Each row was made from one small tree. Brackets hold a mark, then the marks that hang from it, in the order of their numbers. Every link used is in the known rows. Write each row's tree.
Known rows:
[Z166 [Z700 Z80]]: 7; 7; 7; -6; -1; 17; -34; 6; 4; -29; 0; -6; -21; 16; 9; 13; 11; -7; 2; 0; -4; 3; -19; 0; -3; -50; 2; 12; -7; -2; 5; 11; 18; 17; 12
[Z843 [Z658 [Z700 [Z166 Z962]]]]: 26; -1; -8; 6; 6; -40; 8; -8; -7; -1; -2; -2; 5; 20; 5; -2; 0; -8; 0; 0; 8; 2; 41; 2; -27; 22; 4; -26; 15; -7; -11; -12; -25; -4; -14
[Z700 [Z80 Z543] Z88 [Z658 Z843] Z772]: 5; 12; 3; 11; -5; 12; 13; -7; 13; 55; -4; 18; 0; -61; 5; -10; -12; 10; -2; 4; -1; -1; -22; 4; -19; -18; -21; 28; -14; 6; 2; 12; -62; -4; -7
[Z772 [Z543 [Z80 [Z700 Z166 Z658]]]]: 0; 5; -2; -1; 25; -5; 29; -18; -2; 13; 42; -13; 6; -44; 17; 5; 9; 6; -22; -3; 13; 3; -8; -18; -13; -41; -8; -18; -7; 0; -15; -10; 35; 23; -3
[Z88 [Z543 Z80]]: -6; -10; -2; -4; -8; 16; -3; -2; -15; -42; -10; -2; -2; -16; 10; 9; -4; 11; -1; -10; -3; -1; 3; -6; -2; 26; 4; 1; 26; -6; 13; -10; 30; 2; 17
[Z543 [Z80 [Z700 Z166 Z658]] Z88 Z772]: -26; 1; 7; -2; 16; 11; 14; -5; -8; 38; 15; -16; 12; -46; 20; 0; 4; 17; -38; -12; -7; -7; 9; -11; 5; -26; 0; -17; 10; 5; -7; 1; 50; 1; -2
[Z700 Z80]: -1; 1; 2; -4; 0; 36; -9; 5; 2; -26; -4; 7; -21; 29; 2; 14; -3; 1; 7; -4; -1; 5; 5; -2; -8; -24; -3; 8; -5; 0; 2; 3; -9; 6; 11
[Z543 [Z80 Z700] Z88]: -30; 0; 5; -13; 6; 27; 0; 5; 5; 7; -5; 3; 15; -13; 10; 4; 9; 12; -14; -8; -15; 0; -5; -6; 34; 18; 18; -10; 2; 2; 8; -2; 50; 6; -1
[Z658 [Z700 Z88] Z843]: -8; 28; -3; -4; -25; 4; -8; 13; 13; -9; 31; 6; 18; 21; -12; -19; 0; -6; 18; 7; -1; -11; 11; -5; -1; 29; 7; 3; -9; -4; -3; 2; -31; -30; -9
[Z389 Z962]: -14; 4; -1; -7; -9; 22; -13; 8; 8; -66; -3; -1; -4; 34; 0; 6; 14; 0; 8; -3; 13; 13; 14; 1; 5; 12; 8; -5; -10; -2; -1; -4; 11; 0; 1
[Z80 [Z700 Z658]]: -4; 27; -2; 7; 15; -12; -3; -3; -8; -15; 10; -12; -11; 14; -1; 4; 3; -1; -7; 2; 1; 6; -8; -3; 17; -13; 9; 0; 13; 5; 0; -1; 8; 12; -4
[Z772 [Z543 [Z80 [Z700 [Z166 Z962]]] Z88]]: -15; -29; -3; -16; 16; 1; 33; -7; 8; 33; 5; 7; 37; -9; 19; -5; 0; 13; -19; -13; 1; 1; -5; -2; 8; -10; 3; -32; -11; 0; -2; -12; 56; 13; -8
[Z843 [Z658 Z700]]: 18; 13; -4; 11; -2; -22; -2; 1; -9; -21; -3; -1; -5; 31; -4; 4; 8; -6; 8; 8; -9; 2; 28; -1; 13; 20; 14; -15; 10; -5; -9; -13; -12; -13; -5
[Z658 [Z700 Z80 Z88 Z772] Z843]: -20; 3; -5; -6; -9; 30; 5; 9; 12; 30; 2; 21; 0; -1; -14; -10; -14; 0; 16; 8; -2; -13; -3; -2; -18; 31; -4; 27; -4; -1; -3; 22; -44; -28; -12
[Z843 [Z658 [Z700 Z88]]]: 21; 10; -5; 16; -11; -21; -1; 10; -2; 7; 4; 10; 22; 35; 0; -1; 10; -6; 10; 5; -18; -2; 21; -6; 23; 20; 18; -18; 9; -2; -8; -11; -43; -21; -12
[Z700 Z772]: 1; -11; -4; 3; -4; 1; 16; 13; -3; -23; -6; -9; -22; 28; -8; 2; -33; -2; 12; 2; 0; 2; 21; 9; -3; 24; 7; 5; -15; 1; 4; 5; 6; 7; 10
[Z658 Z700 Z843]: -9; 33; -2; -8; -16; 6; -11; 3; 5; -38; 18; -6; -8; 18; -15; -14; -2; -6; 17; 10; 6; -7; 18; 0; -9; 28; 2; 6; -8; -5; -2; 1; -5; -23; -4
[Z166 [Z962 Z336 Z389]]: 21; -8; -1; -19; 15; -20; -24; -8; 7; -33; -24; 8; 10; 18; -24; 4; 10; -14; 0; -8; 21; 24; 1; 13; -22; 46; -4; -14; -4; 6; 17; -4; -4; 3; -5
[Z88 [Z543 [Z80 [Z700 Z658]] Z772]]: -39; -1; -1; 1; 12; -7; -1; -14; -26; -5; -8; -12; -2; -62; 9; 4; 2; 17; -29; -9; -1; -6; -6; -6; 30; 3; 0; 4; 56; 1; 12; 2; 61; -11; 8
[Z336 [Z962 Z389]]: -36; -2; 3; -14; -9; 0; -19; -10; 17; -23; -9; 6; -3; 39; -15; -1; 7; -20; 9; -7; 23; 14; 20; 9; -10; 19; 6; -17; 16; 4; 0; 0; 10; 8; 1
[Z484 [Z843 [Z658 [Z700 Z88]]]]: 20; 13; 0; 15; -19; -13; -6; 9; 3; 24; 18; 6; 16; -11; -8; -2; 27; -6; 11; 8; -11; -6; 8; -10; 33; 30; 10; -11; -12; -4; -10; -19; -41; -7; -4
[Z700 Z658]: 17; 23; 2; 10; -1; -8; -4; 0; -7; -42; 10; -10; -13; 15; 2; 4; -1; 1; -1; 1; 0; 4; 17; -1; -6; -33; -2; -3; 0; 1; 0; -11; -16; 9; 4
[Z700 Z80 [Z658 Z843]]: -8; 41; 7; 1; 3; 25; -13; -10; 5; -18; 4; 7; -21; -19; 2; -1; 10; 8; 5; 5; 9; 0; -17; -6; -29; -44; -17; 22; 3; -2; -3; 0; -38; 5; -1
[Z772 [Z543 [Z80 [Z700 Z658]] Z88]]: -16; 3; 3; -3; 17; 8; 20; -9; 2; 15; 5; 5; 27; -26; 16; 1; 17; 20; -22; -2; -15; 0; -19; -8; 41; -42; 3; -20; -3; 3; -3; -19; 46; 9; -6
[Z962 Z389]: 1; 7; 4; -7; -6; -1; -14; -1; 3; -39; -7; -2; -10; 53; -14; 4; 19; -17; 8; -4; 12; 12; 15; 2; 3; 2; 2; -11; -12; 3; 9; -6; 1; 8; 9
[Z700 [Z88 Z543] Z772]: 8; -28; -8; 15; -15; -7; 17; 17; -16; 5; -19; 3; 13; 50; 0; -1; -36; 5; 17; -3; -15; -4; -15; 3; 17; 43; 15; 11; 16; 1; 7; 2; -19; -7; 8
[Z166 [Z700 Z80 Z658 Z772] [Z962 Z389]]: -4; -12; 3; -10; 21; -27; -29; -17; -1; 0; -45; 9; -23; -21; -7; 0; 31; -13; -15; 2; 18; 6; -9; 14; -25; -51; -18; 11; 20; 7; 16; 15; -15; 26; -9
[Z454 Z336]: 22; 18; 8; 6; -4; -23; 1; 6; 0; -46; 25; -10; -3; 49; 4; 6; -3; -9; 15; -6; 6; 7; -1; 5; 53; 5; 10; 2; -10; -4; 3; -6; 0; -5; 12
[Z962 Z336]: 32; 7; -1; -2; 8; 6; -12; 8; 1; -35; 10; -9; -2; 18; -11; 11; -21; -2; 9; -2; -1; 17; -10; 4; -11; 34; 6; -3; -16; 2; 2; -5; 8; 0; 7
[Z658 Z843]: -7; 33; 4; -3; -16; 9; -6; 5; 9; -42; 15; -4; -12; 22; -5; -11; -8; 1; 19; 5; 10; -1; 1; 0; -11; 9; 2; 9; -19; -4; 4; -4; -1; -2; 7

Write each row's tree:
-3; -16; 6; -7; -8; 24; 18; 5; 9; -18; 3; 9; 25; 3; 15; 2; 7; 18; -5; -5; -16; -2; 10; -2; 28; -28; 2; -25; -29; -3; 1; -23; 44; 0; 9	[Z772 [Z543 Z80 Z88]]
8; 0; 5; 8; 14; -2; -15; -1; -6; -4; -15; -9; -33; -23; 4; 9; 1; 0; -7; 8; -4; 0; -20; 5; -16; -61; -8; 23; 6; 2; 0; 15; -4; 22; 2	[Z166 [Z700 Z80 Z658 Z772]]
2; -2; -8; -1; -3; -7; 39; -2; 5; 9; 30; -13; -5; 19; -13; -17; -33; -4; 19; 14; 13; -9; 8; 0; -33; 17; -9; -2; -38; -5; -21; -1; 6; -13; -5	[Z658 [Z700 Z166 [Z772 Z543]] Z843]
3; 28; 6; 14; -11; -34; -9; 9; 8; 11; 14; -7; 2; -24; 2; -21; 2; -2; 7; 13; -2; -11; -29; 1; -12; -24; 1; 20; -10; 2; 1; 8; -28; 6; -10	[Z166 [Z700 Z88 [Z658 Z843] Z772]]
-7; 27; 1; 9; -2; -10; 11; -2; -2; -15; 0; -8; -24; -19; -7; -14; -19; 5; 10; 12; 9; -4; 2; 4; -23; 1; -8; 20; -6; 0; -1; -1; -22; 4; -3	[Z700 [Z658 Z843] Z772]
5; -1; 4; -16; -3; -37; -39; -5; 7; -45; -20; -4; -2; 30; -8; -6; 35; -21; -3; -3; 20; 9; 9; 14; 1; -19; 2; -13; -1; 2; 22; 2; 18; 20; 0	[Z166 Z700 [Z962 Z389]]
-30; -14; 10; -9; -14; 29; 2; 11; 1; -15; -4; 0; 9; -28; 12; 0; 1; 20; -19; -11; -15; -9; 41; 2; 22; -8; 4; -16; -4; -1; 10; -5; 56; -17; 14	[Z543 Z80 Z88 Z772]
24; 5; 2; 7; -4; 12; -10; -16; 5; 34; -8; 8; -14; -70; -3; 10; 25; -3; -4; 7; -6; 5; -3; -1; 19; 9; -14; 2; -13; -2; -7; -11; -21; -1; 3	[Z484 [Z843 [Z658 [Z700 [Z80 Z543]]]]]
-40; -20; -6; -20; 13; -5; 13; -8; 0; 16; 16; -9; 3; -54; 12; -3; -7; 5; -31; -17; 25; -3; 38; -1; -16; 17; -5; -15; 14; 0; 10; 16; 64; 1; 2	[Z543 [Z80 [Z700 [Z166 Z962]]] Z772]
15; -18; 0; 15; -5; -14; 32; 3; -6; 40; -13; 4; 12; 3; -10; -5; 1; 11; 12; 16; -24; -8; -2; 7; 53; 17; 5; -18; -34; -3; -16; -29; 8; -6; -4	[Z484 [Z843 [Z658 [Z700 [Z772 [Z543 Z88]]]]]]
-2; -36; 2; 2; 4; 35; 31; 11; 2; 22; -27; 16; 4; 50; 5; 7; -24; 17; 8; 1; -21; 0; -15; 10; 22; -33; -2; 0; -30; 2; -6; -5; 15; 3; 6	[Z700 Z80 [Z772 [Z543 Z88]]]
-9; 29; -3; 6; 20; -14; 26; -9; -2; 33; 18; -21; -19; -16; -4; -13; -23; 0; 0; 8; 17; -1; -25; -6; -35; 16; -3; 18; -5; 4; -14; 10; -8; 15; -14	[Z80 [Z700 Z166 [Z658 Z843] Z772]]
16; 16; 0; 11; -8; -12; -10; -2; -5; -8; 9; -7; -12; -19; -11; 3; 23; -6; 10; 11; -2; -3; 19; -5; 25; 31; 4; -9; -12; -6; -10; -20; -12; 0; 2	[Z484 [Z843 [Z658 Z700]]]
13; -35; -4; 3; 13; 25; 42; 1; 0; 24; 9; -1; -16; 34; 6; 11; -35; 3; 10; 0; 7; 4; -5; -1; -31; -33; -13; 3; -33; -1; -16; 4; 3; 16; 10	[Z700 Z80 Z166 [Z772 Z543]]
-27; -18; -7; -7; 6; 10; 21; 11; 7; 38; 9; 9; 12; -33; 2; 0; -13; 5; -8; -6; -2; -4; 2; -7; 17; 51; 13; 5; 1; 4; 10; 19; 17; 3; -5	[Z543 [Z80 [Z700 Z88 Z772]]]
20; 4; 2; 17; -5; -33; -8; 14; -2; 8; 5; -10; 1; -3; 5; -6; -2; -5; -1; 7; -11; -6; -11; 3; 4; -38; 7; 7; -2; 4; 3; 8; -19; 13; -4	[Z166 [Z700 Z88 Z658 Z772]]
6; -6; 3; -11; -13; -40; -37; 5; 14; -14; -10; 8; 26; 36; -5; -10; 38; -23; -2; -6; 11; 5; -2; 9; 7; -17; 7; -16; -4; 4; 22; 4; -9; 10; -5	[Z166 [Z700 Z88] [Z962 Z389]]
-22; 9; 10; -8; -4; -28; -15; -14; 18; -28; 9; 4; 6; 43; -10; 0; 15; -26; 13; -11; 29; 16; 3; 11; 42; 24; 7; -11; 19; 0; 0; -2; 5; -1; 3	[Z454 [Z336 [Z962 Z389]]]
7; -23; -6; -5; 2; 24; 9; -5; 2; 21; -17; 5; -21; -30; -11; 7; -23; -6; -4; 4; -5; 4; 23; 13; -5; 23; -12; 13; -6; 3; 2; 19; -3; -15; 1	[Z658 [Z700 [Z80 Z543] Z772]]
-7; 27; 9; 3; 7; 0; -20; -5; 4; 0; -9; -6; -31; -42; 3; -6; 5; 2; 2; 14; 5; -6; -37; 2; -29; -48; -14; 37; 1; 0; 1; 15; -13; 15; -3	[Z166 [Z700 Z80 [Z658 Z843] Z772]]
26; 22; 6; 14; -11; -30; -26; 12; 2; -14; 24; -10; 11; 9; 12; -3; 19; -5; -3; 3; -11; -3; -14; -4; 7; -62; 10; -3; -1; 2; 2; -2; -22; 13; -2	[Z166 [Z700 Z88 Z658]]
10; 0; 17; 7; -4; 5; -25; -3; 1; 26; -18; -9; 2; -46; 22; 3; 15; 11; -34; -3; -25; 0; -18; 14; 26; -95; -13; 0; -5; 7; 6; 5; 32; -4; 10	[Z166 [Z700 [Z80 [Z543 Z88 Z772]] Z658]]
-4; -10; -5; -13; 9; -24; 1; -3; 12; 40; 6; 8; 31; 49; -7; -7; 17; -21; -6; -13; 22; 10; -9; -1; -8; 22; 7; -21; 1; 9; 6; 9; -19; 13; -15	[Z80 [Z700 Z88 [Z166 [Z962 Z389]]]]
30; -22; -4; -9; 17; -39; -19; 5; 3; -17; -20; -12; -5; -20; -12; 0; -25; -7; 1; 2; 5; 12; -16; 23; -21; 36; 4; 6; -5; 3; 15; 11; 30; 10; -3	[Z166 [Z700 Z772] [Z962 Z336]]
-27; -20; 1; -4; -13; 13; -2; 1; -20; -35; -7; -8; -3; -31; 9; 5; -9; 14; -13; -13; -2; -7; 22; -1; 13; 18; -2; 0; 30; -5; 16; -2; 57; -17; 23	[Z88 [Z543 Z80 Z772]]
-28; 32; -3; 5; 16; -15; 14; -6; -2; 12; 3; -9; -21; -21; -10; -14; -17; 4; 3; 12; 10; -2; -21; 2; 0; 20; 0; 25; 5; 5; 0; 10; 0; 7; -12	[Z80 [Z700 [Z658 Z843] Z772]]
10; -33; -10; -3; 13; 21; 35; -2; -2; 23; 12; -2; -14; 28; -6; 8; -28; -3; 7; 5; 3; -3; 8; -2; -31; -16; -13; -1; -24; -3; -22; 7; 0; -3; 0	[Z658 [Z700 Z80 Z166 [Z772 Z543]]]
-4; -33; -6; 0; -7; 5; 38; 11; 10; 15; 19; 15; 20; -22; 8; -2; -15; 10; 2; -2; -2; -5; 16; -3; 11; -2; 0; -10; -28; -2; 3; -2; 13; -1; 5	[Z700 Z88 [Z772 [Z543 Z80]]]
13; -38; -11; 6; 0; 20; 17; 7; -16; 49; -13; 5; 9; 33; -3; 7; -30; -1; 8; -4; -14; -9; -14; -8; -29; 33; 0; 15; 27; -1; -13; 16; -39; -17; -2	[Z658 [Z700 Z80 [Z88 Z543] Z166 Z772]]
-5; -19; -3; 17; -8; -2; -7; 2; -23; 31; -25; 16; 21; 21; 7; 8; 2; 9; -2; -3; -26; -9; -6; -4; 33; 13; 5; 1; 53; -3; -4; 1; -23; -44; 1	[Z843 [Z658 [Z700 Z80 [Z88 [Z543 Z772]]]]]
-5; 16; -6; 4; -28; -3; -11; 7; -5; -10; 7; 6; 27; 36; -9; -17; -5; 0; 21; 4; -9; -12; -20; -5; 8; 52; 10; 11; 22; -5; 1; -4; -27; -35; -4	[Z658 [Z700 [Z88 Z543]] Z843]
-15; 31; 11; -14; 10; -18; -52; -24; 12; -18; -24; 12; -10; -33; -3; -12; 57; -12; -7; 3; 27; 4; -29; 6; -32; -60; -23; 13; 13; 2; 15; 5; -24; 16; -12	[Z166 [Z700 Z80 [Z658 Z843]] [Z962 Z389]]
-29; -27; -9; -6; 14; 7; 17; -4; -19; 8; -26; -5; -9; -33; 0; 5; -24; 10; -6; -6; -2; -1; -17; -3; 18; 70; 13; 15; 34; 0; 14; 11; 51; 5; 7	[Z88 [Z543 [Z80 [Z700 Z772]]]]
6; -15; -8; -15; 7; 15; -4; -6; 0; -4; 2; 5; -7; 16; -2; 5; -6; -8; -4; -5; 13; -1; 32; 0; -51; -6; -11; -5; 12; -4; -7; 11; -21; -3; -6	[Z658 [Z700 Z80 [Z166 Z962]]]
29; -13; 4; -5; -2; 38; 4; -3; 7; 40; -7; 0; 10; 9; 9; 7; -7; -1; -12; -5; -21; 3; 0; 2; -18; -14; -9; -11; -18; 2; -14; 1; -5; -10; -2	[Z658 [Z700 [Z80 [Z543 Z88]] Z166]]
23; 8; 3; 7; 6; 21; -4; -10; -2; 33; 14; -2; -18; -27; -2; 14; 21; -6; 3; 5; 2; -2; -5; -17; -18; 4; -10; -2; -13; -7; -24; -12; -32; 10; 0	[Z484 [Z843 [Z658 [Z700 Z80 Z166]]]]
34; 15; 1; 17; -5; -12; 12; 6; 0; 10; 32; -9; 14; 25; 12; 0; -4; -4; -2; -4; -1; 0; 6; -14; -32; -40; 0; -11; -8; 2; -14; -8; -51; 12; -3	[Z700 Z88 Z166 Z658]
4; -8; -1; 7; 6; 16; 3; -4; -7; 32; -19; 9; -30; -44; -14; 10; 7; -1; 8; 13; -4; -4; 4; -2; 11; 29; -7; 15; -5; -4; -11; -1; -25; 3; -1	[Z484 [Z843 [Z658 [Z700 Z80 Z772]]]]
-1; -14; -2; 2; -17; 14; -2; 8; -7; -13; 0; 10; 25; -12; 14; 3; 0; 11; -1; -13; -11; -6; -3; -12; 10; 24; 9; 0; 24; -4; 11; -8; 1; -5; 11	[Z700 [Z88 [Z543 Z80]]]
3; -15; -7; 1; -11; 26; -15; 7; -11; 4; -14; 16; 18; 42; -3; 8; -1; 1; 9; -4; -20; -6; -15; -7; 11; 16; 5; 11; 37; -2; 0; 6; -32; -26; 2	[Z658 [Z700 Z80 [Z88 Z543]]]
